Every row comes from one small tree of marks. The marks that hang from a mark follow it in brackets, in alphabetical order. Every link used is in the known rows. Which tree was each row made from?
Known rows:
fivip{kobar{dode lilib} zenid}: [-0.44  3.25 -2.11 -0.86  4.36  1.79  0.61 -0.21 -4.98 -3.35 -0.24  1.35
 -1.11  0.22  0.96 -3.82  3.02  0.99  5.77 -2.87  0.86  2.08]
fivip{kobar{dode{vonanak} lilib zenid}}: [ 1.36  0.78  0.26 -2.23  3.28  1.45  0.29  0.94 -4.07 -1.26  0.66  3.95
  0.38 -0.12  0.44 -1.72  0.71 -0.33  5.22 -2.14  0.56  0.63]
vonanak{kobar{fivip}}: [ 0.71  1.00 -0.56 -1.46  0.61  0.72 -1.28 -0.84 -0.21 -1.50  2.42 -3.77
  1.34 -0.77 -2.41 -0.75  0.32  0.94 -2.94 -2.38  0.84 -1.38]
zenid{lilib}: [-0.63  2.67 -2.43 -0.40  1.76  1.23 -0.28 -1.33 -0.67 -2.38 -0.08 -0.98
 -0.59 -1.51 -0.92 -2.11  0.60  2.75  0.82 -2.10 -0.99 -0.51]
fivip{zenid{kobar lilib}}: [-2.31  4.39 -4.96  0.07  2.65  1.32  1.03  1.12 -1.48 -2.79 -0.11 -1.68
 -1.17 -2.76 -0.73 -3.04  2.04  3.51  3.74 -0.32 -0.90  1.08]
zenid{fivip kobar{dode lilib}}: [-0.71  2.31 -4.24 -0.18  4.68  1.27  0.55  2.44 -1.92 -2.39  2.10  0.79
  1.02 -0.30 -0.23 -1.04 -1.08  2.42  3.76 -3.33  0.23  2.85]
fivip{kobar{dode}}: [ 0.20  1.51 -1.10 -1.00  2.94  0.30 -0.20 -0.52 -2.66 -2.13  0.28 -0.20
  0.76  0.82 -0.07 -1.28  1.79  1.13  2.54 -2.45  0.31  0.66]
kobar{dode{vonanak} fivip lilib zenid}: [ 1.67  0.33 -0.09 -1.70  2.23  2.21  0.65  1.41 -2.74 -1.37  2.90  2.85
  0.99  0.41 -0.25 -0.61 -0.86  1.28  3.75 -1.67 -0.02 -1.31]
lilib{zenid{kobar{dode{vonanak} fivip}}}: [ 0.03  3.18 -4.06  1.31  2.54  1.54  1.78  1.74 -1.37 -1.69  2.86 -1.15
  1.85 -0.17 -1.67 -1.31  0.31  5.05  4.64  0.39  0.21 -0.65]
lilib{kobar{dode{vonanak} fivip{zenid}}}: [ 0.42  3.45 -2.89  1.40  1.18  0.78  1.94 -0.54 -2.21 -1.46  2.73 -1.21
  1.96  0.51 -1.52 -1.53 -0.32  3.84  3.74  0.12 -2.07 -1.41]
lilib{kobar}: [-0.17  2.26 -2.63  1.21  1.18 -1.40  0.32 -2.42 -0.47 -1.21  1.56 -2.67
  1.40 -0.35 -1.87  0.08 -0.73  2.39  0.57 -1.78 -1.36  0.30]
dode{kobar{fivip zenid}}: [ 1.27 -0.62  1.12 -3.01  1.40 -0.92 -1.16 -0.77  0.08 -0.92  2.43 -3.70
  0.39  1.86 -1.98  2.38  1.89 -1.15 -0.97 -1.66  1.12 -1.71]
vonanak{kobar{fivip lilib}}: [ 0.85  1.39 -0.89 -1.52  2.03  1.70 -1.05 -1.20 -1.60 -2.49  2.31 -2.10
  0.33 -0.72 -1.76 -1.88 -0.04  0.58 -0.94 -3.78  1.28 -0.26]
kobar{dode fivip zenid{lilib}}: [ 0.00  0.81 -0.52 -2.08  2.31  1.97  0.71  0.75 -1.20 -2.89  1.50 -0.34
  0.19  0.65  0.34 -0.52  0.81  2.28  1.80 -1.59 -1.11 -1.66]
zenid{fivip{kobar}}: [-0.27  0.50 -0.29 -1.73  2.00 -1.01 -1.25  0.91  0.33 -1.05  0.98 -0.91
  1.48 -0.57 -1.44  0.84  0.75 -1.18 -0.33 -1.25  0.74  1.17]
dode{vonanak{kobar{fivip lilib zenid}}}: [ 1.74  0.43  0.72 -2.51  0.90  1.99 -0.83  0.70 -1.65 -0.72  2.85  0.41
  0.91 -1.77 -1.89 -1.19 -0.67 -0.52 -0.23 -1.98  1.19 -1.23]
fivip{kobar}: [-0.07  1.03 -0.49 -1.37  1.90 -0.93 -0.81 -0.83 -1.13 -1.51  0.31 -1.09
  0.50 -0.28 -1.27 -0.32  1.73 -0.25  0.98 -1.41  0.62  0.55]
vonanak{kobar{lilib zenid{fivip}}}: [ 0.38  0.66 -0.07 -2.67  2.02  1.30 -1.41  1.73 -0.99 -1.02  1.66 -0.23
  0.45 -2.21 -0.77 -0.76 -0.51 -1.40 -2.16 -3.93  1.77  1.21]
vonanak{kobar{fivip zenid}}: [ 0.72 -0.31  1.13 -2.74  0.29  0.48 -1.08  0.60 -0.19 -1.00  2.58 -2.86
  1.22 -0.83 -1.81  0.58  0.63 -0.50 -3.04 -1.78  1.19 -1.69]
vonanak{kobar{lilib zenid}}: [ 0.53  1.07 -0.20 -2.23  1.94  1.45 -0.97 -0.02 -2.43 -1.48  1.18 -0.34
 -0.40 -2.02 -0.49 -1.88  0.45 -0.48 -0.76 -3.97  1.63  0.74]
kobar{dode lilib{zenid}}: [-0.22  3.61 -3.34  1.20  4.11  2.51  1.10 -1.02 -3.71 -3.30  0.70  0.34
 -0.68  0.10  0.58 -3.61  1.20  4.17  4.52 -3.77  1.23  1.21]
lilib{kobar{dode fivip} zenid}: [-0.05  3.19 -3.04  1.96  2.56  0.32  1.82 -1.94 -1.15 -2.84  2.73 -3.62
  1.51  1.83 -1.12 -0.72  0.39  4.76  2.71 -1.40 -0.64 -0.68]
lilib{zenid}: [-0.55  2.87 -2.49  0.95  1.63  0.49  0.22 -0.73 -0.83 -1.83  0.69 -2.08
 -0.02 -1.08 -1.29 -1.42  1.57  3.07  0.99 -1.33  1.17 -0.05]

Which tree is each row?
[-0.88  1.61 -1.10 -1.93  2.67  0.28 -1.06  0.44  0.27 -2.27 -0.06 -0.73
  0.26 -1.04 -0.96 -0.89  0.99 -0.19  0.48 -1.43 -0.52  0.89]
zenid{fivip{kobar} lilib}
[-1.52  3.49 -1.97 -1.34  2.55  0.96  0.03 -0.50 -2.09 -3.09 -1.31 -0.96
 -1.50 -1.64 -0.20 -3.38  3.48  0.98  3.09 -0.65 -0.39  0.62]
fivip{kobar zenid{lilib}}
[ 0.93  0.44 -0.45 -1.52  1.02  1.19  0.02  3.36 -0.84  0.13  2.06  2.11
  2.31 -0.88 -0.61  0.48 -1.34  1.06  0.76 -1.05 -0.17 -0.66]
kobar{dode{vonanak} zenid{fivip}}
[ 0.15  3.34 -2.08 -0.99  3.09  3.43  0.25 -0.07 -4.03 -3.44  1.79 -1.33
 -0.28 -0.11 -0.22 -4.26  1.58  2.14  1.89 -3.76  1.13  0.07]
vonanak{kobar{dode fivip{zenid} lilib}}
[ 0.86  0.28  0.05 -2.89  3.18 -0.22 -1.52  0.20 -0.84 -0.89  1.47 -0.82
 -0.35  0.49 -1.05  1.13  0.61 -2.10 -0.20 -3.80  1.84  1.18]
dode{kobar{lilib zenid{fivip}}}
[-0.18  3.23 -2.27 -0.01  4.93  1.77  0.76 -1.11 -4.06 -3.54 -0.09  0.48
 -0.83  0.67  0.68 -3.53  2.66  2.21  5.71 -3.28  1.78  2.04]
fivip{kobar{dode lilib{zenid}}}
[ 1.78  0.68  0.18 -1.94  0.72 -0.45 -1.09 -0.60 -1.12  0.63  1.19 -1.14
  0.38 -0.10 -2.10  0.56  1.02 -0.41  0.25 -1.55  0.79 -1.39]
dode{kobar{zenid} vonanak}
[-0.56  4.46 -5.06  0.81  3.61  2.61  1.74  2.05 -4.56 -2.02  1.25  2.21
 -0.10 -1.66 -0.32 -4.08  0.49  3.90  7.34 -1.51 -0.01  1.76]
fivip{zenid{kobar{dode{vonanak} lilib}}}
[ 0.24  0.02  0.75 -2.74  3.06 -0.30 -0.61  0.11 -2.38 -1.82  0.57  1.48
 -0.50 -0.51  0.02 -0.19  1.85 -2.00  2.76 -2.10  1.29  1.42]
fivip{kobar{lilib zenid}}
[ 0.58  1.02 -0.57 -2.45  3.08  2.45 -0.82  2.08 -2.42 -1.62  1.63  0.72
  0.72 -0.86  0.31 -1.72 -0.49 -0.10 -0.54 -4.91  1.47  1.28]
vonanak{kobar{dode lilib zenid{fivip}}}
[ 0.85  1.43 -0.47 -2.64  1.50  0.80 -1.26  0.67  0.43 -0.14  0.71 -0.78
  0.09 -0.80 -1.97  0.01  0.32 -0.41 -0.28 -1.47 -0.28 -1.01]
dode{kobar{zenid{fivip lilib}} vonanak}
[-0.35  4.32 -2.45 -0.76  2.70  2.65  0.92  0.37 -3.77 -2.53 -1.09  1.55
 -0.66 -1.26  0.09 -4.87  2.57  2.64  5.54 -0.73 -1.27 -0.12]
fivip{kobar{dode{vonanak}} zenid{lilib}}
[ 1.29  2.08 -2.23  1.08  1.15  0.20  1.19 -1.33 -1.21 -1.07  3.37 -1.07
  2.83  1.20 -2.00 -0.23 -1.89  3.64  2.42 -0.79 -2.16 -1.63]
lilib{kobar{dode{vonanak} fivip}}
[ 0.01  3.88 -2.03 -1.14  0.36  3.18 -0.21  0.12 -1.40 -1.90  1.03 -2.03
 -0.11 -2.78 -2.06 -4.29  1.14  2.35 -0.02 -0.67 -0.60 -2.12]
dode{vonanak{kobar{fivip{zenid{lilib}}}}}
[ 0.14  0.21  0.31 -2.64  0.56  0.32 -1.56  2.30  0.39 -0.19  1.81 -1.85
  1.50 -2.22 -1.45  0.51 -0.16 -1.07 -4.03 -2.47  1.39  0.12]
vonanak{kobar{zenid{fivip}}}
[ 0.88  1.13  0.23 -2.65  0.01  2.32 -0.66  0.66 -0.34 -0.95  1.75 -1.13
  0.72 -2.32 -1.90 -1.70 -0.14  0.77 -1.19 -1.02 -0.51 -2.66]
dode{vonanak{kobar{fivip zenid{lilib}}}}
[ 1.08  0.60  0.29 -2.59  2.81  2.57 -0.28  0.56 -2.99 -2.51  2.49 -0.45
  0.41  0.37  0.03 -1.61  0.33  0.55  0.44 -4.24  1.22 -0.35]
vonanak{kobar{dode fivip lilib zenid}}
[-0.55  3.59 -4.75  1.40  2.94  1.46  1.22  3.26 -0.85 -0.87  2.12 -0.11
  2.12 -1.45 -1.36 -1.36 -0.45  4.49  3.71 -0.42  0.50  1.08]
lilib{zenid{fivip kobar{dode{vonanak}}}}
[-0.16  3.87 -2.96  0.07  3.93  3.38 -0.06  0.51 -2.64 -2.74  1.19 -1.13
  0.34 -1.02 -0.09 -3.97  0.42  2.75  0.71 -4.97  2.23  1.78]
vonanak{kobar{dode lilib{zenid{fivip}}}}
[-1.65  2.84 -4.19  0.88  2.65 -0.21  0.43  2.44  0.86 -1.46  1.78 -2.51
  1.22 -1.83 -1.76  0.14  0.60  2.79  1.28 -0.43  1.35  1.86]
lilib{zenid{fivip kobar}}
[ 1.47  1.22 -0.59 -1.16 -0.27  1.38 -1.13 -0.28 -0.41 -0.42  2.59 -2.16
  1.98 -1.68 -3.11 -1.31 -0.71  1.20 -2.08 -1.30  0.42 -2.18]
dode{vonanak{kobar{fivip}}}
[ 0.58  2.18 -0.68 -2.13  0.24  2.31 -0.75  0.51 -1.17 -0.57  0.23 -0.10
  0.00 -3.43 -1.40 -2.94 -0.01  1.23 -0.86 -1.85 -0.37 -1.45]
dode{vonanak{kobar{zenid{lilib}}}}
[ 0.30  0.00 -0.15 -0.73  0.63 -1.76  0.49 -0.72  0.48 -1.19  3.35 -2.68
  1.80  0.62 -1.78  2.67 -0.58  0.62 -0.02 -0.27 -1.03 -1.16]
lilib{kobar{fivip zenid}}
[ 0.48  2.41 -1.44 -1.36  3.10  0.87 -0.47 -1.94 -2.52 -2.68  1.52 -2.94
 -1.38  1.47 -1.61 -1.51  2.73  0.10  2.27 -2.67  1.41 -0.17]
dode{kobar{fivip{zenid} lilib}}
[-1.73  2.55 -4.14 -0.61  2.80  0.49 -0.05  2.14  0.97 -2.05  1.03 -1.41
  0.66 -2.18 -1.46 -0.61 -0.44  2.43  1.14 -1.10 -0.99  1.42]
zenid{fivip kobar lilib}
[ 0.16  3.73 -3.74  1.17  2.02  1.35  1.04 -0.26 -0.64 -1.40  1.36  0.21
  1.90 -0.70 -1.25 -2.02 -2.55  4.09  2.22 -1.74 -3.19 -0.05]
zenid{fivip lilib{kobar{dode{vonanak}}}}
[ 2.19  0.08  0.81 -2.81  1.98  0.45 -0.89 -0.92 -1.57 -0.57  2.57 -0.31
  0.07  0.99 -2.10  0.64  0.49 -1.17  1.64 -2.04  1.17 -1.35]
dode{kobar{fivip lilib zenid} vonanak}
[ 0.20  2.49 -1.66 -1.55  2.88  1.95 -0.19  1.24 -1.41 -1.71  0.11  1.71
  1.12 -0.69 -0.62 -2.43 -0.06  1.48  2.81 -1.38 -1.29  0.18]
zenid{fivip{kobar{dode{vonanak}}} lilib}
[-0.37  1.27 -2.98 -0.63  3.33  0.28  0.28  0.63 -0.97 -2.60  2.99 -1.05
  0.51 -0.34 -1.71  0.05 -0.24  1.59  3.14 -1.53  0.48  1.03]
zenid{kobar{fivip lilib}}
[-0.30  1.49 -3.17 -0.22  2.98  0.42  0.85  1.42 -1.13 -2.38  2.96 -1.88
  1.73  1.05 -1.22  0.28  0.06  3.34  2.73 -1.37 -0.44 -0.03]
zenid{kobar{dode fivip}}
[-0.74  4.07 -4.69  0.88  2.14  1.64  1.53  2.45 -3.16 -1.20  1.16  0.53
  0.98 -1.82 -0.90 -2.82  0.81  4.21  5.20 -0.16 -0.53  0.60]
fivip{zenid{kobar{dode{vonanak}}}}
[-0.18  1.89 -0.96 -2.64  2.24  2.83 -0.60  2.07 -0.97 -1.99  0.63 -0.81
  0.58 -1.50  0.19 -2.19  0.13  1.29 -1.51 -3.82 -0.11 -0.12]
vonanak{kobar{dode zenid{fivip lilib}}}
